Each row was made from one walk, in order. Every step used is in the known rows, and no mark comes twice. Write each row's walk.
In the rows, zero is written as 128.
Known rows
golif-dugo-sudir: [148 124 116  76 132 133 128 167  99 105 117 117 130 127 155 122 131 124
 144 120  96 103 141 122  99 117 106 130 208 130 149 135 136 117 142 106
 109 141 137 123  93 121 121 130  95  89 130 126 167 150 128 143 153 121
 149 161 123 125 124 131 111 118 123 109 101 146 120 116 117 126 149 135
 121 128 131 144 118 126  74 115 188]
pufabak-sudir-golif-dugo-suvim: [147 129 108 112 107 194 151 123 108  73 130 185 129 114 144 141 152 126
 135 101 126 106 124 113 111 151  95 102 225 129 134 127 124 104 102 139
  79 110 108 110  52 117  91 118 101  92  94 140 161 175 137 153 145  99
 141 184 114 131  98 113 148 134 103 109 105 132 147 118 115 115 131 126
 113 117 162 136 105 138  76 165 177]
pufabak-sudir: [149 132 124 123 128 159 145 115 105 102 151 129 127 126 151 133 153 138
 122 119 166 135 124 136 129 124 119 119 128 129 114 138 132 121 111 132
 132 138 121 120 109 105 122 117 117 104 122 125 146 128 144 148 158 111
 131 132 115 124 115 138 138 134 120 108 110 135 137 106 118 111 130 126
 148 123 136 131 127 136 104 120 155]
turit-sudir-golif-dugo-suvim: [136 152 124 117 109 180 122 135 110  99 120 172 118 142 140 127 105  92
 142  95 108 100 137 116 100 127 125  86 252 127 142 142 143 110 101 124
  87 101 106 122  66 128  97 108  99  82 105 139 173 162 133 117 128  90
 132 173 119 135  69 109 140 128 100 123  93 136 150 126 123 126 148 122
 106 110 145 150 116 122  68 159 158]
dugo-sudir-pufabak: [116 108 152  97 158 149 121 119  98  99  97 110 138  97 157 113 119 110
 139 114 105 118 127 109  87 114 128 129 150 140 132 114 138  98 143 122
 120 130 109 137 105 121 133 127 109  99 151 119 161 146 136 118 147 114
 158 146 151 109 109 105 146 117 136 118 110 195 141 116 127 133 135 137
 127 128 112 106  98 130  56 161 153]
suvim-sudir-turit-moni: [125 133 160  81 116 175 100 156  95 120 140  43 102 104 139 100 152 134
 160 118 143 111 152  90  87 137 198 133 104 118 133 101 135  93 104 138
 125 148 144 154 138 114 140 129 144 108 141 132 184 134  85 120 156  81
 167 172 135 129 109 175 148 127 146 132 104 204 134 151 138  99 134 122
 150 125 158 141 128 103  82 131  98]
pufabak-sudir-turit: [138 140 114 109 140 172 123 122  93 117 126 108 108 105 125  99 165 143
 135 129 163 134 118 103 130 123 140 125 104 133 119 100 118  96 121 135
 115 121 126 133 119 112  91 130 141  98 143 135 171 128 118 156 142  95
 141 161 114 112 112 140 160 135 137 106 117 154 122 124 114 122 122 139
 160 103 167 125 111 130  66 125 134]
pufabak-sudir-golif-dugo: [128 136 112 104 127 186 140 138  97  97 146 160 111 122 162 133 148 153
 146 114 158 120 128 114 106 144  97 103 168 129 140 110 110 107  99 134
  97 122 144 104  96 108 120 129 111  68 106 129 153 172 139 158 152 100
 134 165 116 118 104 130 145 142 111 106 121 135 160 112 121 104 144 143
 132 115 172 143 109 135  96 152 178]
moni-sudir-golif-dugo: [126 136 123 124 108 168 141 140 121  89 123 134 114 129 165 123 131 130
 149 130 108 109 125 119  87 137 117  90 183 128 160 141 113 111  96 120
 113 105 115 119 109 145 124 131 106  81 109 157 125 148 125 142 128 132
 156 191 113 107  96 132 148 149 136 136 136 114 157 140 122 103 158 122
 140 119 162 163 132 154 112 134 164]
golif-dugo: [138 132 116 108 117 143 130 158 120 116 119 159 119 146 147 136 114 132
 126 120  90 103 140 119 114 140 131 122 168 126 121 129 117 130 137 118
 121 142 135 123 115 128 116 134 107 117 116 139 136 146 133 130 138 128
 140 146 125 133 145 139 111 127 116 134 133 119 129 119 137 135 147 119
 127 113 130 156 122 122 122 117 157]
moni-golif-dugo-suvim-sudir-turit: [141 120 131 101  82 160 132 142 109  81 118 137 125  71 123 117 167 133
 174 114 122 100 153  70 117 136 137 127 185 110 150 159 139  88  88 135
 120 106 122 132  70  92  52 115 118 117 116 149 151 151 117 163 146 105
 157 187 121 157 138 141 158 132 113 130 106 188 124 150 112 128 112 106
 124 112 178 172 116 139  42 156 169]
suvim-dugo-sudir: [138 131 135  89 127 114 118 136  89 135 125  94 141 110 139 119 126 111
 145  96 109 131 125 117 102 128 114 144 156 129 137 142 117 120 141 127
 110 153 130 152 109 119 109 119 109  87 143 141 133 144 140 130 152 104
 146 149 141 134 110 138 134 117 129  90 115 157 144 132 116 137 136 133
 129 140 127 144 149 124  64 132 142]
suvim-sudir: [129 134 140 104 124 136 117 101 118 117 152  91 125 103 118 127 129 124
 147 130 161 141 131 122 116 131 140 126 136 127 139 142 131 119 100 135
 139 159 131 122 130 115 134 121 127 110 122 119 120 131 129 127 141 107
 141 140 124 145 121 158 129 130 124 120 108 168 152 113 133 109 127 118
 125 125 141 155 129 129 101 124 116]
turit-moni-golif: [ 96 104 151 145 106 161 123 159 132  97 102 114 111 130 161 126 149 131
 115 132 113 110 145 116 138 116 136 113  97 117 122 156 123 131 105 130
 137 107 145 117 158 118 174 124 131 138 115 136 164 123 128 142 139  96
 148 144 120 130 141 124 144 119 108 127 103 108 133 201 112 111 113 135
 137 125 128 133 132 124 119 137 144]
moni-sudir-pufabak: [141 122 144 156 153 153 130  94 125  99  99 102 127 108 171 119 118 130
 158 132 106 122 120 121  81 133 130  94 116 142 127 116 132  93 116 123
 123 114 100 138 110 127 137 128 112 107 125 139 136 123 139 125 148 134
 172 153 123  99 120 109 165 138 120 134 110 168 139 153 136 127 130 116
 154 127 124 130 116 145  82 144 135]
golif-dugo-suvim: [159 120 119 123  99 148 145 134 126  94 106 169 134 132 139 143 132  93
 137 108  85  98 139 120 110 140 125 119 209 129 130 135 126 111 142 114
  90 106 105 128  78 133  83 118 111 131 105 127 141 141 141 133 135 133
 132 142 119 133 124 123 116 118 110 133 112 127 106 115 123 133 137 118
  98 129 135 149 105 133 104 140 147]
sudir-golif: [103 139 127 136 128 131 124 128 131 122 139 120 132 123 107 130 121 139
 136 121 149 130 124 121 123 140 126 115 131 120 130 111 129 110 101 130
 144 113 123 128 110 132 145 139 142  93 125 135 132 137 109 127 117 113
 125 148 139 129 117  95 139 131 138 122 142 113 158 128 126 130 134 151
 131 121 142 117 123 124 117 165 127]
golif-dugo-suvim-sudir: [160 127 141 102 106 157 144 123 115  93 137 137 134 108 135 136 140 104
 172 104 112 102 146 112  96 150 145 117 225 128 143 141 142  95 120 122
  96 140  98 142  70 124  81 121  94 111 102 122 146 170 138 139 148 126
 141 170 123 154 122 146 113 121 108 120  81 186 134 112 133 106 137  99
  93 119 152 171 119 141  75 129 137]
dugo-sudir-golif: [ 90 136 143 100 122 132 109 138 105 114 128 127 139 115 115 126 140 117
 139 131 138 133 123 123 108 107 116 121 163 129 143 124 144 108 104 123
 128 123 109 122 102 133 141 127 123  80 136 125 136 144 116 139 127 102
 128 173 144 117 103 123 155 124 142 113 126 128 158 114 119 115 162 166
 138 128 137 105 129 141  80 165 150]

Write each row's walk
[116 116 140 117  90 185 106 206 130 102  90 109 100 130 158 100 155 174
 136 129  89  88 157  81 116 115 138 119 130 108 132 125 110 112 115 139
 132 110 159 125 140 111 116 137 123 116 122 146 196 138 105 166 153  85
 165 163 135 115 150 133 150 123 127 144 102 120 120 200 107 122 127 142
 157 112 166 157 120 114  77 138 174] => sudir-turit-moni-golif-dugo
[103 126 139 115 119 148 122 111 114 112 163 101 138  97 120 142 141 132
 156 118 159 140 130 112 100 133 140 132 126 127 153 124 135 103  76 136
 151 149 137 136 112 119 146 131 135  81 114 132 135 150 111 126 113  90
 128 162 132 133  82 145 142 136 131 140 123 158 174 121 130 103 142 133
 115 121 149 135 129 134  95 158 114] => suvim-sudir-golif
[ 95 120 141 131  92 172 101 178 128 111 105  98 102 113 127 105 174 139
 126 134 116  99 148  91 137 115 166 112  78 107 125 127 139 105 110 141
 126 109 145 130 150 101 139 131 142 122 142 145 180 121  95 157 145  86
 158 154 134 114 137 135 167 123 130 138 119 121 126 192 122 128 116 152
 166 124 157 125 132 123  82 139 129] => sudir-turit-moni-golif
[139 133 161 133 141 178 132 152 127 117 113  81  99 146 178 103 138 104
 135 132 107 117 122 129  99 108 142  89 128 127 137 163 133 116 127 117
 128 126 111 135 141 148 172 104 111 128 116 140 161 117 116 128 144 112
 181 150 123  99 120 153 140 121 125 128  91 124 126 175 143  81 129 115
 150 134 142 140 140 133 107 110 138] => turit-moni-sudir
[151 123 137 129 100 153 132 132 120 109 118 185 138 129 130 130 123 116
 145 108  98 101 128 111 107 146 109  98 218 124 137 109 126 114 117 119
  96  98 111 131  74 130 100 134 110  96 101 147 152 158 120 148 116 115
 141 170 138 142 106  86 122 132 115 135 126 135 139 114 123 127 144 128
 102 119 155 141 119 130  77 160 154] => sudir-golif-dugo-suvim
[107 151 132 124 124 166 109 137 108 114 139 131 103 142 119 130 117 127
 128 110 149 139 124 122 100 116 140  93 157 120 141 140 133 109  94 120
 132 125 123 108 122 129 141 111 129  85 151 122 159 133 108 106 103  84
 130 158 134 108  74 125 148 142 117 119 113 121 166 134 132 111 148 134
 137 121 132 119 130 121 101 165 135] => turit-sudir-golif
[125 105 153  88  96 167 115 203 114  76  87 132 101 128 178 123 149 114
 125 114  89  91 161  99 102 102 114 105 180 123 145 166 124 118 112 122
 124 124 134 112 130 110 147 121  97 104 114 134 193 139 130 149 167  87
 162 175 130 106 158 136 126 109 112 128  89 119 123 172 108 126 140 138
 136 129 142 157 116 138  72 117 210] => turit-moni-golif-dugo-sudir
[128 134 173 112 100 164 131  98 121 102 145 132 147  91 123 127 140 113
 155 111 147 129 133 106 101 133 141 109 185 129 157 139 152  90  89 144
 125 119  95 140  81 124 111 115 125 103 115 135 135 162 113 133 120  92
 124 183 134 155  76 120 148 127 127 139  97 179 168 110 127 103 136 115
  98 127 152 130 129 133  53 170 113] => dugo-suvim-sudir-golif
[127 109 112 125 100 140 135 162 132 100 111 156 113 127 143 140 130 148
 136 136 101 106 139 105 122 134  91 120 124 124 129 161 112 124 106 130
 119 110 151 110 126  94 101 125 111 130 120 139 129 144 133 162 143 124
 139 148 121 129 165 131 129 131 110 153 132  99 132 153 113 143 121 132
 133 112 147 162 120 138 115 131 198] => moni-golif-dugo
[108 124 153  92 104 163  89 177  89 118 109  74 106  90 147 117 167 134
 142 105  88 112 150  69  99 128 140 122 102 110 150 132 126 101 121 148
 134 125 152 150 137 103 129 123 131  94 147 159 190 132  95 159 166  61
 162 170 147 113 145 142 172  98 132  98 100 163 121 192 111 131 130 161
 171 138 164 140 134 119  25 148 148] => suvim-dugo-sudir-turit-moni-golif
[119 141 127  91 104 162 122 138 106  99 147 120 128 112 145 140 139 137
 161 116 158 101 141 106  84 170 141 106 164 123 151 123 130 103  85 129
 117 131 153 126  85 115 113 125 119  69 117 130 146 175 107 125 141 102
 147 186 134 150  99 152 133 141 122 129 122 164 157 112 137  92 155 126
 112 115 166 163 126 132  97 152 151] => suvim-sudir-golif-dugo
[119 142 118  98 113 183 109 160 102 102 133 145 100 150 148 134 116 137
 138  99 145 117 128 101  87 133 131 101 209 133 151 129 117 114  84 120
 115 122 150 106 103 125 115 117 118  72 128 121 164 166 112 113 115 103
 140 175 133 114  93 120 132 142 109 119 102 132 165 129 133 120 163 143
 127 114 154 150 127 121  99 156 171] => turit-sudir-golif-dugo
[121 113 122  96 107 142 113 183  99 100 101 125 123  93 132 113 167 147
 150 123  80 103 139  65 101  99 114 124 186 120 159 142 122 103 115 120
 124 119 130 127  93 107  83 130 108 106 141 145 166 138 112 161 148 102
 156 185 140 116 144 123 157 114 125 119 119 138 129 143  94 155 138 146
 159 108 168 146 102 140  42 131 219] => moni-golif-dugo-sudir-turit
[120 130 131 125 127 163 138 108  99  97 151 127 122 120 140 126 157 137
 128 119 179 129 120 126 129 139 105 109 123 127 133 109 125 109  83 139
 122 124 130 112 109 111 137 132 126  79 129 130 148 156 117 148 140 100
 127 163 114 114  97 128 161 141 129 111 121 133 167 117 116 104 140 152
 145 118 157 118 126 147  97 159 143] => pufabak-sudir-golif
[119 128 173  79 128 173 111 193  90 116 110  75 116 115 135  97 151 117
 121 116 116 105 142  95 101  97 165 121 140 121 139 106 136  95 150 130
 124 133 108 154 130 127 135 126 114  92 141 135 203 143  96 126 154  86
 158 162 144  97 115 136 155 100 149 112  94 178 120 154 131 121 135 145
 149 135 135 119 117 107  63 147 130] => dugo-sudir-turit-moni
[132 133 158  96 117 176 118 129 122 110 125  69 115  93 126  91 164  91
 148 100 119 109 139  92 107 133 188 111 156 120 136  90 152  88 121 139
 115 136 106 165 104 116 113 112 129 120 126 128 184 144 102 133 146  83
 148 166 124 132  92 151 157 103 145 123  82 218 126 154 144  94 113 106
 135 123 159 132 113 116  50 146  84] => dugo-suvim-sudir-turit-moni
[154 106 148 100 131 160 128 102 120  86 111 127 142  88 166 118 118 116
 180 100  88  97 135  94  71 165 154 125 213 138 138 112 138  87 123 124
  99 125 111 151  56  97  76 124 100  98 123 125 151 172 156 134 149 114
 155 154 134 149 104 126 135 125 112 126  95 212 115 113 144 127 125  92
  89 127 144 163  97 135  39 162 127] => golif-dugo-suvim-sudir-pufabak
[127 107 146  88 157 125 107 118  78 117 111 103 136 101 151 136 129 126
 159  87 104 123 131 103  70 142 114 124 141 131 135  99 116 104 146 131
 125 136 131 157 108 113 121 140 108  74 151 153 125 155 140 117 155  99
 156 154 157 127 129 105 144 124 136  85 123 198 143 132 127 140 144 138
 135 133 126 134 111 131  28 162 122] => suvim-dugo-sudir-pufabak
[118 130 153  86 100 189 111 184 101  87 121  77  84 101 159 105 164 162
 165 130 111 106 164  68  98 131 172 107 142 108 142 132 130  98  89 144
 135 133 153 142 124  92 115 131 124  97 124 133 194 145 105 158 158  75
 189 183 126 136 147 170 143 114 124 147  83 160 138 177 123 105 127 135
 149 106 187 176 132 128  46 130 156] => suvim-sudir-turit-moni-golif-dugo
[139 128 157 121 117 134 128  90 112 108 143 115 144  92 116 137 138  88
 155 119 133 125 128 122 112 139 159 124 175 129 140 152 150 106 101 130
 126 137  93 147  91 126 102 112 107 119 118 121 140 151 137 137 136 121
 148 149 117 151 107 150 141 122 120 117  82 171 127 115 137 129 117  98
 100 131 128 139 120 144  79 132 109] => dugo-suvim-sudir
[121 105 170 115 117 184 125 147 113  58 109 115 121  81 197 136 152 131
 167  94  85  87 159  80  81 154 153 112 173 126 127 130 133  91  98 142
 114 112 125 134  84  91 123 115  85 102 118 138 178 161 142 150 158  93
 175 172 131 134 131 120 146 114 104 146  68 203 133 175 143 123 113 106
 103 127 156 170 107 133  35 168 138] => turit-moni-golif-dugo-suvim-sudir-pufabak
[116 118 167 134 166 169 134 136 126 103  81  76 103 118 198 115 126 120
 137 115  86 115 143 130  87 114 158  92 110 131 129 112 126  86 128 127
 113 108 107 145 135 140 177 122 107 100 141 138 171 133 136 128 151 108
 187 157 123  86 107 117 153 127 129 134  83 180 132 181 145 114 133 132
 151 128 118 134 118 136  82 140 122] => turit-moni-sudir-pufabak
[138 108 174 108  91 176 127 154 116  70 116 123 115 109 170 138 147 123
 159 106  89  87 159  89 116 143 155 110 203 112 142 164 144 105  91 134
 108 126 131 135 101  93 122 112 101 116 102 136 191 147 130 156 152  89
 153 177 116 156 120 151 137 116 104 145  67 155 132 171 124 106 109 104
 107 116 148 179 127 140  59 135 158] => turit-moni-golif-dugo-suvim-sudir
[129  94 154 119 112 160 133 110 118  58 110 152 137  77 171 138 141 132
 182 104 103  97 145  86  87 146 139 114 179 133 143 146 136 100 103 139
 115 114 111 146  69  85  91 125  99 109 107 125 149 175 149 152 167 110
 149 166 130 147 135 105 151 122 102 134 103 191 126 145 125 149 105 100
  96 109 144 157 104 151  34 164 163] => moni-golif-dugo-suvim-sudir-pufabak
[136 145 139 106 119 157 121 106 103 120 149  96 129  83  97 110 149 119
 177 114 131 119 129 100 107 145 178 130 171 125 136 125 142  91 117 131
 111 128  95 157  82 112  70 119 132 131 125 131 164 153 106 141 113 112
 153 165 139 149 107 138 153 116 138 121 105 199 135 118 134 128 126 119
 126 122 156 136 120 129  39 147  96] => dugo-suvim-sudir-turit
[166 134 128  88 108 177 118 126  98 110 138 124 132  84 133 115 155 118
 175 110 100  97 144  87  89 156 168 127 210 120 146 113 128  83 120 133
 101 132 107 152  67 111  54 120 114 104 106 138 164 164 112 144 156 116
 156 179 128 150 115 140 132 116 120 126  98 187 125 120 120 121 130 105
 120 109 172 159 112 128  45 132 118] => golif-dugo-suvim-sudir-turit
